In the rows, zero is written as 128.
Known rows, with every way that one mark hangs from another
[Z_519 [Z_969 [Z_203 Z_584] [Z_531 Z_14]]]: [134 121  76  88 123 147 156 166  98 128 119 158 114 144 143 131  99 106
 187 133  94 145 110  97 164 187]
[Z_203 Z_14 [Z_969 Z_531]]: [137 119  80  89 133 138 153 133 117  94 147 198 104 129 163 150 115  97
 180 114 110 126 126  61 128 147]
[Z_531 [Z_14 [Z_379 Z_969]] [Z_584 Z_27]]: [146 118  66 121 107 177 143 151 122 108 143 205  97 144 161 144 141 119
 162 144 127 128 110 107 147 162]
[Z_531 [Z_14 [Z_379 Z_969]]]: [133 123  67 123 117 169 156 138 149 106 100 176 113 133 143 133 132  99
 154 134 128 117 109 106 144 163]
[Z_203 Z_14 [Z_584 Z_27] Z_969]: [132 120  94  91 142 137 152 139 121  98 116 202  69 121 186 159 106 105
 184 132 127 152 129  75 121 148]
[Z_203 Z_584]: [147 123  87 102 123 152 154 155 107 125  79 133 101 131 152 141 118 103
 158 135 139 142 138 114 121 145]
[Z_584 Z_27 [Z_531 [Z_14 Z_379]]]: [118 112  80 116 118 160 146 160 122 133 115 244  92 147 158 131 135 117
 157 136 122 123 101 119 161 158]
[Z_203 [Z_584 Z_531]]: [135 111  89 101 120 145 158 164 118 132  66 169 105 141 154 134 129 103
 160 133 135 125 129 133 121 151]
[Z_969 Z_203 [Z_531 Z_14]]: [146 129  73  85 110 147 138 143  92 133 151 190 118 140 148 131 114 104
 175 124  94 148 114  92 184 180]
[Z_27 [Z_14 [Z_379 Z_584]]]: [125 109  94  89 112 142 156 163 124 122 105  99 103 131 162 137 115 106
 157 131 137 129 146  99 112 154]
[Z_14 Z_27 Z_203 Z_379 [Z_531 Z_584]]: [111 114  69  84 120 160 124 165 238 121 151 124 134 134 153 134 113 125
 155 135 144 153 138 146 126 159]
[Z_27 [Z_14 Z_379 Z_531]]: [124 118  81  71 119 148 150 141 156 116 121 133 110 129 151 128 108 113
 157 126 132 134 149  94 119 155]
[Z_531 [Z_14 Z_27 [Z_203 Z_969]] Z_584]: [126 106  67 105 107 149 135 159 139  99 147 196 117 147 153 145 122 105
 157 140 141 116 126 124 133 171]
[Z_531 [Z_584 [Z_27 Z_14]]]: [150 109  85  86 103 153 139 162  62 122 146 175  84 148 163 153 129 127
 160 137 138 127 141  94 120 148]
[Z_14 Z_203 [Z_379 Z_584]]: [112 116  86 127 128 152 147 176 187 133 118 104 120 131 160 138 117 112
 144 133 132 142 138 134 135 137]
[Z_27 [Z_14 Z_203 Z_531]]: [114 113  82  71 122 132 146 140 142 117 122 148 106 134 148 134 100 111
 140 123 138 129 154  97 120 148]
[Z_203 [Z_584 [Z_531 [Z_14 Z_27]]] Z_969]: [127 105  85  99 119 141 154 153 130 103  80 221  99 132 161 134 118  87
 174 138 138 115 113 118 117 180]
[Z_969 Z_203]: [144 120  83  82 113 142 142 154 104 135 120 158 102 134 152 146 125 118
 176 128 114 138 119 110 156 169]
[Z_519 [Z_969 Z_531]]: [136 113  76 100 124 161 160 169  86 122 120 142 113 147 130 138 112 110
 168 126 112 120 114  83 131 154]
[Z_584 Z_531]: [131 105  82 102 113 148 155 162 105 131  85 192 107 147 144 137 143 109
 154 126 129 103 117 128 129 148]
[Z_584 [Z_531 Z_14]]: [124 109  73 110 110 150 155 153 104 124  88 219 111 153 142 130 142 103
 150 128 125 104 112 129 148 158]
[Z_531 [Z_14 Z_27 Z_203] Z_584]: [123 111  66 103 104 153 134 162 136 112 136 166 123 154 147 142 125 110
 147 140 144 124 132 136 140 164]
[Z_531 [Z_14 Z_203 Z_379]]: [115 128  67 127 127 156 148 152 182 121 129 169 130 137 146 130 117 105
 148 133 123 125 128 124 159 148]
[Z_379 [Z_14 Z_27 [Z_203 Z_969] Z_531]]: [100 115  67  75 139 143 132 129 189  99 115 145  98 127 155 140 103  98
 142 127 155 145 119 128 132 165]
[Z_27 [Z_14 Z_379 [Z_531 Z_584]]]: [133 114  75  67 111 151 147 149 148 115 139 134 116 136 156 132 117 122
 160 129 131 132 154 103 117 157]
[Z_379 [Z_969 Z_203 [Z_531 Z_14]]]: [147 120  73  93 108 152 147 131 100 112 113 192 101 131 146 138 125  94
 168 125 110 128  98  83 156 184]
[Z_27 Z_14]: [134 111  89  79 112 137 152 148  85 117 103 139  96 137 148 141 115 104
 154 126 139 112 144  86 109 152]
[Z_519 [Z_969 Z_203 [Z_531 Z_14 Z_584]]]: [142 113  66  89 111 152 152 170  82 125 150 169 122 155 141 138 116 118
 188 131  90 132 110  98 166 186]

Rows
[133 109  80  73 121 140 141 145 122  90 158 179 107 135 167 155 117 100
 187 122 125 131 126  75 114 162] => [Z_203 [Z_14 Z_27] [Z_969 [Z_531 Z_584]]]
[121 119  76  80 133 141 159 168 140 128 140 139 120 140 150 141 106 119
 201 122  83 141 110  89 158 171] => [Z_519 [Z_969 [Z_203 [Z_14 Z_379]] Z_531]]
[118 115  89  77 123 143 134 144 112 124 135 184  75 133 160 142 101 122
 142 130 139 145 140  83 132 145] => [Z_584 [Z_27 [Z_14 Z_203 Z_531]]]
[114 123  85  68 125 131 141 152 175 127 127 129 111 128 167 149 117 117
 194 127 112 154 119 114 153 176] => [Z_969 [Z_203 [Z_14 Z_27 Z_379]]]
[139 122  69  98 124 174 149 132 186 106 106 149 109 120 145 133 128 112
 153 127 132 140 115 106 126 155] => [Z_14 [Z_379 Z_969] Z_531]
[118 106  89  87 122 124 150 150 126 109 123 166  98 130 156 144 101  99
 154 126 136 100 145  81 106 154] => [Z_27 [Z_14 [Z_203 Z_969]]]
[121 123  91  59 125 123 143 151 149 125  98 127  99 128 170 151 110 109
 192 131 120 167 127 118 144 178] => [Z_969 [Z_203 [Z_14 Z_27] Z_584]]
[127 115  90 113 137 140 142 157 143 116 122 194  87 123 169 149 100 106
 157 137 136 135 130 100 123 145] => [Z_14 [Z_203 [Z_584 Z_27] Z_969]]
[151 119  67 110 103 169 139 154  66 115 149 210  93 155 156 147 138 122
 153 141 130 134 125 108 155 154] => [Z_531 Z_14 [Z_584 Z_27]]
[154 120  70  82 111 173 134 146  93 119 147 184  92 143 154 145 132 133
 150 133 135 156 134 106 138 144] => [Z_14 [Z_531 [Z_584 Z_27]]]
[123 110  81 110 113 158 145 154  81 131 108 252  83 151 154 136 137 115
 149 134 126 122 103 114 159 157] => [Z_584 Z_27 [Z_531 Z_14]]
[109 114  90 101 130 145 156 160 150 125 109 150  96 138 176 147 132 118
 168 127 121 150 126 115 140 139] => [Z_203 [Z_14 [Z_379 [Z_584 Z_27 Z_531]]]]
[148 110  72 100 115 164 155 176  77 121 137 143 118 155 134 142 121 118
 172 129 111 118 121  93 129 156] => [Z_519 [Z_969 [Z_531 Z_584]]]
[124 111  70  91 123 163 151 123 120  97  59 101  72 130 160 145 135  94
 128 128 158 160 107 123 128 160] => [Z_379 [Z_14 Z_531] Z_584 Z_969]
[135 116  80  82 119 138 153 133 127 109  91 161  87 127 158 157 133 105
 177 123 117 129 106  93 135 170] => [Z_379 [Z_969 [Z_203 Z_14]]]
[135 124  72  58 118 137 142 141 133 122 140 160 106 139 165 151 128 127
 184 123 104 160 132 113 161 165] => [Z_969 [Z_203 [Z_14 [Z_531 Z_584]]]]
[129 131  81  60 130 129 148 138 153 125 108 146 100 128 170 144 111 116
 185 125 109 178 135 115 157 167] => [Z_969 [Z_203 [Z_14 Z_531] Z_584]]
[ 83  95  85  94 124 132 141 168 153 127  69 102  95 146 165 140 127  96
 131 132 161 141 115 167 134 161] => [Z_379 [Z_14 Z_27 Z_203] [Z_584 Z_531]]
[128 115  86 112 135 136 148 155 157 112 109 173 105 123 160 145 104  99
 158 133 137 124 136 110 116 145] => [Z_14 [Z_203 Z_584 Z_969]]
[127 121  67 125 117 163 135 165 155 124 168 200 114 148 163 140 125 127
 152 143 122 137 129 125 162 149] => [Z_531 [Z_14 Z_203 Z_379] [Z_584 Z_27]]
[114 126  69 102 137 159 139 150 230 126 139 146 130 127 147 129 109 121
 143 126 126 149 139 128 144 138] => [Z_14 Z_203 Z_379 Z_531]
[121 115  76  80 118 173 136 137 203 101  95 128 106 118 143 133 121 107
 160 132 151 144 108 111 113 175] => [Z_14 Z_27 [Z_379 Z_969] Z_531]
[129 131  87  58 132 133 140 137 137 128 120 170  82 128 178 149 107 124
 185 130 109 188 130 105 164 167] => [Z_969 [Z_203 [Z_14 Z_531] [Z_584 Z_27]]]
[129 117  68  85 125 143 148 124 129 110  76 140  82 127 157 151 134  98
 161 127 132 129  93 117 145 179] => [Z_379 Z_14 [Z_969 Z_203]]
[117 113  80  66 125 137 152 166 117 124 130 133 110 143 145 145 103 114
 197 123  97 143 108  87 150 181] => [Z_519 [Z_969 [Z_203 [Z_14 Z_27]] Z_531]]
[112 125  72 103 142 138 147 144 163 123  90 119 103 135 158 141 111  98
 138 131 143 141 131 142 140 141] => [Z_379 [Z_14 [Z_203 Z_584]]]
[119 120  89 121 144 145 143 164 206 121 136 180 102 116 175 141  97 111
 168 139 128 140 129 109 126 148] => [Z_14 [Z_203 [Z_584 Z_27] Z_969] Z_379]
[132 117  83  85 113 132 150 158 121 139  90 188 106 139 160 134 124 107
 180 134 110 141 116 135 163 183] => [Z_969 [Z_203 [Z_584 [Z_531 Z_14]]]]
[106 115  77  76 123 150 127 148 184 117 116 135 111 132 141 137 104 111
 140 129 154 151 133 126 127 156] => [Z_14 Z_27 Z_203 Z_531]
[132 116  71  74 111 173 130 157 190 114 142 122 124 135 150 134 126 125
 165 136 144 155 133 132 122 166] => [Z_14 Z_27 Z_379 [Z_531 Z_584]]
[132 113  83  86 126 143 160 174 110 131  94 132 100 138 146 145 109 117
 189 136 109 138 112 111 141 177] => [Z_519 [Z_969 [Z_203 Z_584]]]
[117 111  86  70 128 126 148 139 154 105 115 162  99 124 160 135  89 100
 153 128 139 132 155  91 106 158] => [Z_27 [Z_14 [Z_203 Z_584 Z_969] Z_531]]
